What can hang from each mark:
zukubu: nanod
kavef: lida sesad
vunis: lida
pegag: kavef nanod
pufe: vunis
padi: dafikas
sesad: dafikas kavef
gake: lida sigil
dafikas: padi sesad
nanod: pegag sigil zukubu
sigil: gake nanod vunis
lida: gake kavef tavosi

Known rows, with every way that one mark hangs from another:
sesad[dafikas kavef[lida[gake[sigil[nanod[pegag]]]]]]: [-24   3 -18 -27  11  13  21  34  11  19  25  -8  39 -17  30  13 -15  -2
  43 -11  28 -40   0  15 -44  -7   2  -2   0   5  24  19 -23 -11 -21]
vunis[lida[gake kavef[sesad[dafikas[padi]]] tavosi]]: [-41  30  28  16  28 -32 -19 -12   1  45  30 -11  63  -2  -2  17 -28 -44
  35  22   2  12  24  38 -46 -13 -22  49  -6 -11  10  -2  -9 -27 -53]
zukubu[nanod[pegag sigil[gake]]]: [ 12   4  22 -39  60  32   1  36  13  23 -12  50  18 -13  32 -56 -15  85
 -10  34  16  11  -7  27  10 -23  64  17 -49   5   6  21   2   6 -74]
padi[dafikas[sesad[kavef[lida[gake tavosi]]]]]: [-39  15   6 -11 -12  22   2  22 -25  53  62 -28  83  27  22  25   9 -33
  42  -6   0   1  27  20 -67 -12  19  13 -25 -17  21  22  -8 -46 -30]
sigil[vunis[lida]]: [ 25  18  40   0  17  18 -17  24 -27  -5  13   3  17 -15  -3 -22  39  42
 -41  11  -2 -23  37  20   1  -7  23   7 -27 -25 -17  -9 -28  28 -35]
gake[sigil[nanod[pegag[kavef]] vunis[lida]]]: [ 35  -7  14 -14   3  40  11  36  19 -33   5  31   2 -36  22 -27  14  31
 -38  15   2 -23  -4  26 -12  -8  16  37  -6   6 -19  23 -38  36 -44]
pegag[kavef[lida[tavosi]]]: [ -1   4  -2  34   1   1 -27 -16 -32 -26  48  -3 -17  19 -12  25  16   6
  19  31   2  10  31  32 -17 -12  -1   6   4 -15  30  12  -1  -2 -16]
sigil[gake nanod[zukubu] vunis[lida[kavef tavosi]]]: [ -2 -20  72 -10   5 -37 -16   0   2  -7  16  71  37 -40  15 -31  -4  39
 -42  16 -22   8   7  61  24 -35  33  12  -9 -16 -36  18  -5 -12 -70]
kavef[sesad]: [-26  18  -3 -15  22   8 -39  12 -33 -11  23 -21  20 -18 -22   9  18  17
  -5  22  12  -5  34  16 -13   2   9  25 -11 -19  12 -36 -15  -9 -25]
gake[lida[kavef[sesad[dafikas]] tavosi] sigil[vunis]]: [ 18  29  46   0   4  12 -32   0  34   7   9   3  34 -55 -46  32 -11 -32
 -13  18 -28   1  -5  35   3   1 -10  37 -17 -19 -18 -46 -11  23 -43]
gake[sigil[vunis[lida[kavef tavosi]]]]: [ 17  27  48  11  10  13 -19  13   6   5  13  27  31 -38 -37   0  16  -4
 -26  12 -26   4  11  29  12 -15  -2  47  -8 -15  -2 -19 -12  32 -51]
vunis[lida[gake]]: [-12  21  29  -5   9 -18 -39   6 -10  13  13  -4  40   2 -13  -1  18  27
   0  25  14 -26  45   4 -23 -10  11  30 -13 -18  28   1 -29   6 -41]
lida[kavef[sesad]]: [-35  16   9  13  18  -3 -54   8 -10   1  19 -13  22 -24 -21  11  -8   7
   5  25 -18  30  34  22   0 -18   1  30 -10 -12   3 -41  -6 -12 -37]
lida[gake[sigil] kavef tavosi]: [-30  21  40   9   5 -23 -35  -8  24  45  22  26  59 -24 -58  21  -6 -24
  34   7 -32  29   1  22   5 -35   5  57 -10   6  41 -22  16   5 -58]
vunis[lida]: [  5  19  12  -2  13   1 -39  18 -29  -7  18  -7  18 -10  -3   3  14  46
 -21  36  18 -22  54  18 -20   2   7  17  -7 -23  19   0 -34   4 -31]
vunis[lida[tavosi]]: [ -5  25  20   7  15 -14 -37   6 -29   5  35   5  24  -6 -22  11   6  26
 -12  37  21 -11  40  29 -15   3   5  25 -12 -25  28   8 -15 -11 -35]
zukubu[nanod[pegag[kavef]]]: [ 31  -5  -5 -17  15  33 -28  23   5  -2  28  13 -10   9  32 -29  -9  76
   0  41  11  18  24  22   0 -20  43  16 -17   8  26  20 -12  -6 -54]
dafikas[padi sesad]: [  3  -9 -15 -45   6  47  10  14 -66  23  31 -33  39  -6  42  18  12  19
   1   4  14   9  36  36 -60   0  32  -5 -10  12  17  17  -3 -16 -35]
gake[lida[kavef] sigil[nanod]]: [ 26   8  13 -30 -24   0 -59  17  26 -18 -14  15   3 -71 -15  40 -26  22
 -12  46  -5  -5   1  26  -7 -10  14  23  17   0  15 -16 -33   9 -45]
sigil[nanod[pegag] vunis[lida[gake kavef[sesad]]]]: [-26  11  42  -5  19 -14 -19  25  30   7   4  19  36 -25  19 -50 -10   4
 -16  12   1   0 -16  16  -5 -24  21  40 -40  -3 -41  10 -27  -4 -62]
sesad[dafikas[padi] kavef[lida[gake]]]: [-23  12 -16 -14  20  13  26   8 -37  42  29 -38  31  13  45  24   1 -13
  60 -15  27 -21  38  25 -59 -12   3 -34   3  -8  32   4 -14 -16  -8]
gake[sigil[nanod[zukubu] vunis]]: [ 28 -24  20 -68  -5  13  -5  27   2 -29  15  30  32 -46  -9 -14  31  38
 -32   7   2 -30  -8  36   9 -20  30  21  -3   6  -3 -14 -18  24 -48]
kavef[lida[gake tavosi] sesad[dafikas[padi]]]: [-46  35  -9 -14  35 -24   6 -16 -35  24  37 -33  46  13  -3  26   6 -60
  53  13  33 -18  -1  32 -65   5 -16  27  -3 -10  23  -2   0 -33 -30]
dafikas[padi sesad[kavef[lida[gake tavosi]]]]: [-34   4  -5 -25 -10  21  16 -19 -53  42  49 -36  34  22  36  33   2 -42
  49 -17  31  12  24  28 -66 -10  17 -22  -1  -5  42  25   7 -42 -20]
pufe[vunis]: [ -2  -3   6   0  10  26 -23   7 -46  -5  28  -1  21 -10 -15  -4  45  50
  13  12   7   9  37  55  21 -12  53  -7 -13 -12  11 -18   9   0 -20]
pegag[kavef[sesad] nanod[sigil[vunis[lida]]]]: [  8   7  33  35  29  42  18   8  27 -37  39  -6 -41  15  17 -25   2   0
 -18  28  -5 -18  21  33  -1 -23   9  19 -28 -27 -36   9 -28  26 -36]
padi[dafikas[sesad[kavef[lida]]]]: [-18   8 -15 -16 -11  49  -1  43 -40  26  51 -41  59  14  44  25  13  -1
  17   2   1  -4  45  20 -68  -2  16  -4 -16 -18   8  15 -23 -36 -19]
pufe[vunis[lida]]: [  4   7  12  11   6  18 -31   4 -40 -16  23  -1  20  -5 -10  -6  41  44
  -1  28  19  -6  50  53   9  -2  33   3  -4 -26   9  -5 -11   0 -23]

Rows:
[-41  36  -7   1  20 -20 -41 -14 -43 -22  38 -19   5   2 -37  22  15 -28
  14  35  32  -7   9  22 -22  11 -11  27  -3 -30  23 -18  -3 -29 -19]
kavef[lida[tavosi] sesad]
[-15  21  64  10   8 -11 -17  -2  25  46  18  35  58 -28 -56   0  14 -28
  17 -11 -47  27 -12  24  20 -43  17  53 -25   3  12 -29  19  24 -63]
lida[gake[sigil[vunis]] kavef tavosi]
[-10 -46  21 -12  39  36  14   3  58 -20  24  15  23  28  16 -74  -3  34
  -6  18  14  13   2  30  21 -33  22  16 -89  -1 -24  -6   7  35 -36]
nanod[pegag[kavef[sesad]] sigil[vunis] zukubu]
[-29 -40  14   7  36  -1  15 -20  39 -13  20  48  16  36  22 -49 -21  41
  19  39  20  22   6  44   9 -27  19   3 -64  -1  14  34  25   9 -36]
nanod[pegag[kavef[lida[tavosi]]] sigil[gake] zukubu]
[-19  25 -35 -21  37  11   4   9 -54 -11  23 -49  18  -1  24  23  10 -21
  23  25  35 -26  22  33 -66  18 -19   9   9 -12   6 -11 -21 -18 -16]
kavef[lida sesad[dafikas[padi]]]
[-12  24  24  13   7 -19 -60  -8  15  18  27 -15  29 -31 -28  42 -38  -7
  10  43  -6  14  24  34 -13   3  -5  15 -22 -21   4 -28  -9 -20 -34]
gake[lida[kavef[sesad[dafikas]] tavosi]]
[-28 -46  -6 -15  36  22  -5  -1  57 -20  28   6  23  32  14 -50 -25  37
  15  41  30  17  16  28   4 -24   9  23 -72   3   8   2   4  13 -31]
nanod[pegag[kavef[sesad]] sigil zukubu]
[-16  -5 -12 -15 -14  42 -13   8 -50   2  48 -40  17   6  22  33   9   6
  11  -6  15  -6  45  13 -43  -2  11 -25  -1 -18  22   9 -14 -24 -11]
dafikas[sesad[kavef[lida]]]
[-38  38 -12 -27  29 -11  15 -14 -22  16  24 -24  51  -4 -18  37  10 -77
  51  12  29 -27 -12  30 -66  12 -30  50  16  -5  32 -12  -4 -16 -32]
kavef[lida[gake[sigil] tavosi] sesad[dafikas[padi]]]
[  2  -6  36 -24  33  19  23  42 -22   2  -7  54  21 -49  40 -57  21  73
 -42  -8 -12  -5 -12  37  14 -18  74  -7 -41   4 -45  22  -6   8 -49]
sigil[gake nanod[pegag] vunis]
[ -8  -4 -20  24  13  22 -15   8  -6 -22  27  -8 -14  22  23 -17   1  38
  14  34  14   9  32  17 -16  -7  11   1 -30   1  20  20  -9   7 -14]
nanod[pegag[kavef[lida]]]
[-17  15 -21  -3  24  16  27   7 -52  36  48 -29  17   5  39  35  -9 -16
  48  -6  33  -8  32  48 -51  -1  -1 -38   4 -15  32  11  -3 -30  -3]
sesad[dafikas[padi] kavef[lida[tavosi]]]
[-29  33 -24 -12  39  -5   5  -4 -54   4  40 -36  25   2   7  32   2 -42
  31  25  37 -15   9  44 -61  17 -20  14   4 -14  14  -3  -4 -34 -18]
kavef[lida[tavosi] sesad[dafikas[padi]]]
[-28  13  45  37   0 -21 -42 -22  -5  24  33  18  47   2 -34  -1  14  -1
  33  21  -5  30  29  57  19 -28  27  27 -13 -19  16  -2  15 -15 -45]
pufe[vunis[lida[gake kavef tavosi]]]
[-19  14  -8  10  18   7   1  15 -37  24  58 -22  22   2   8  37  -4   0
  35  -3  19 -18  35  34 -30  -2  -6 -30  -3 -24  27   3  -5 -25  -4]
sesad[dafikas kavef[lida[tavosi]]]
[ 19 -10  -6 -23  56  50   6  35  33   4  24   5  14  12  36 -32 -28  48
  12  39  19   4  -3  27 -19 -18  23  32 -39   8  -4  18 -12   4 -63]
zukubu[nanod[pegag[kavef[sesad[dafikas]]] sigil]]
[-32  26  48  29   8 -43 -52 -10  10  37  28  14  49  -1 -29   8 -15  -4
  17  28 -10  17  30  21  -7 -26  -1  43 -17 -16  27   2  -5 -13 -55]
vunis[lida[gake kavef tavosi]]
[ -7  18  50  21   2 -22 -52 -15  -3  19  -4  36  16 -41 -18  21 -20  35
  -9  33 -28  30  33  37  16 -14  34  -3 -17 -21   9 -14   5  -7 -42]
sigil[gake[lida[kavef tavosi]]]
[-15   6 -17  24   3  12 -34 -12 -30 -51  31 -27 -24  15  -6  25  20  -7
  13  34   7   0  39  17 -27  -4 -15  19  15 -23  11 -14 -21   0 -10]
pegag[kavef[lida sesad]]
[-18  18  41  -2  23  11  -6  16  30  31   7  -2  73 -37 -33   4  11 -35
  13 -16 -49   0   1  16  -8 -26  -9  59 -14   2 -20 -47  -8  30 -57]
lida[gake[sigil[vunis]] kavef[sesad[dafikas]]]
[  5  12  52   5  49  37  38  29  -1   8  15  32 -10 -17  18 -43  14  50
 -25   3 -20 -17   6  39  24 -30  60 -12 -51 -12 -30   8   3  27 -48]
pegag[nanod[sigil[gake vunis]]]
[  5 -22  83 -10  23 -12 -17 -17  49  13  -7  58  37 -18 -14 -34 -14  39
 -19  23 -17  22   2  49  46 -41  42  -9 -72 -19 -20 -17  19  30 -57]
nanod[sigil[gake[lida[kavef tavosi]] vunis] zukubu]
[  8 -18  37 -26  31  18  17  17  29  -6  46  12   2  11  10 -49   4  49
 -13  22  11 -25  12  40  29 -34  44 -13 -67  -5  -7   2   4  20 -44]
pegag[nanod[sigil[vunis] zukubu]]
[ -7   9 -30 -11  21  29  25  19 -52  23  32 -40  10   2  55  29  -3   2
  40  -7  31 -17  46  37 -53  -1   0 -45   9 -12  25   3 -18 -18   1]
sesad[dafikas[padi] kavef[lida]]
[-18  21  39   0  -3 -37 -39   3  24  19  17  33  49 -34 -31  19 -18 -19
  11  28  -6   1  -3  26 -18 -25  -5  66  14  -2  26  11 -18  -9 -67]
vunis[lida[gake[sigil[nanod]] kavef tavosi]]
[-32  18  -6  -7  20  -1  27  -4 -36  53  45 -25  37  16  31  31  -6 -33
  67 -16  28 -12  26  37 -53 -11   2 -28  -1  -9  40  12   2 -29 -12]
sesad[dafikas[padi] kavef[lida[gake tavosi]]]
[-31  18  25  39   8  -7 -47 -18 -20  -6  37   4  27 -10 -33   6  10  -8
  15  32   4  33  32  65  17  -8  10  32  -1 -32  -1 -18   6 -26 -34]
pufe[vunis[lida[kavef[sesad] tavosi]]]
[  7  23  59  32  16  -4 -28  10 -10  17  27  20  26 -17 -18 -14  10  12
 -26  14 -22  16  24  34  16 -22  12  19 -32 -23 -17  -7  -5  12 -48]
sigil[vunis[lida[kavef tavosi]]]
[-12  17  -2 -36  -2 -15 -21   9 -13 -19   4   4  22 -21 -20  20  26  -8
  19  20  20 -38 -12   8 -33 -11   7  35  21   2  33   4 -24   3 -39]
kavef[lida[gake[sigil[nanod]]]]
[ -9 -54   1 -13  31  24   2   7  53  -8  28  19  24  34  23 -55 -22  64
  14  38  24  17  22  31   9 -34  25   5 -77  11  17  18   8  25 -33]
nanod[pegag[kavef] sigil zukubu]
[ 13  16  67  22  29  22   6  14  34   8  -1  32 -20 -28  16 -28 -19  40
 -23  23 -32   0   8  39  33 -34  53 -20 -54 -17 -36  -2  -2  27 -52]
pegag[nanod[sigil[gake[lida[kavef]] vunis]]]
[ -3  12  79  31  53   8  10  14   8  24  -9  57  35 -25  -7 -35   3  23
 -28   7 -30  19   4  43  23 -36  30  19 -52 -25 -38   2   8  32 -64]
nanod[sigil[gake vunis[lida[kavef tavosi]]]]
[-34  32  34  14  17 -25 -32  -4  30  30  24   2  72 -22 -41  28 -19 -47
  21  21 -14  -4  15  24 -32  -7 -37  79   7 -14  16 -17 -16  -5 -58]
vunis[lida[gake[sigil] kavef[sesad[dafikas]] tavosi]]
[  1   8  -4  -9  43  23 -12   4  25 -14  29  17 -15  27  12 -29 -25  12
  21  54  39  19 -24  27  -9 -17  16  38 -34  -6  16  25   2 -13 -57]
zukubu[nanod[pegag[kavef[lida[tavosi] sesad]] sigil]]
[ -7  -4  32  -3   9   6   0  17  21 -20  16  14  13  -6  29 -44  10  11
 -19  11  10 -16  -4  17 -19 -18  23  35 -28  -5 -37  25 -36   9 -47]
sigil[nanod[pegag[kavef[sesad]]] vunis[lida[gake]]]
[ 25   6  64 -10  37  29   1  15   6   4 -31  37  13 -32  -2 -27  19  54
 -35  11 -12 -12   4  27  21 -19  57 -15 -60 -23 -33 -15  -6  51 -44]
nanod[sigil[gake[lida] vunis]]
[  8  -9  10  28  25  39  15  15  17 -15  48   1 -38  16  19  -7 -11  38
   9  31  -8  -4  27  36  -1 -35  29  -2 -27  -5   6  22  -8  17 -31]
pegag[kavef nanod[sigil]]
[ 43   1  28 -19 -17  24 -10  10  38 -21   7  36  -9 -45  -5  -1  -5  16
 -24  26   5  -9 -29  35   4  -2  34  17 -25   1  -6  14 -17  26 -38]
gake[lida[tavosi] sigil[nanod[pegag[kavef]] vunis]]
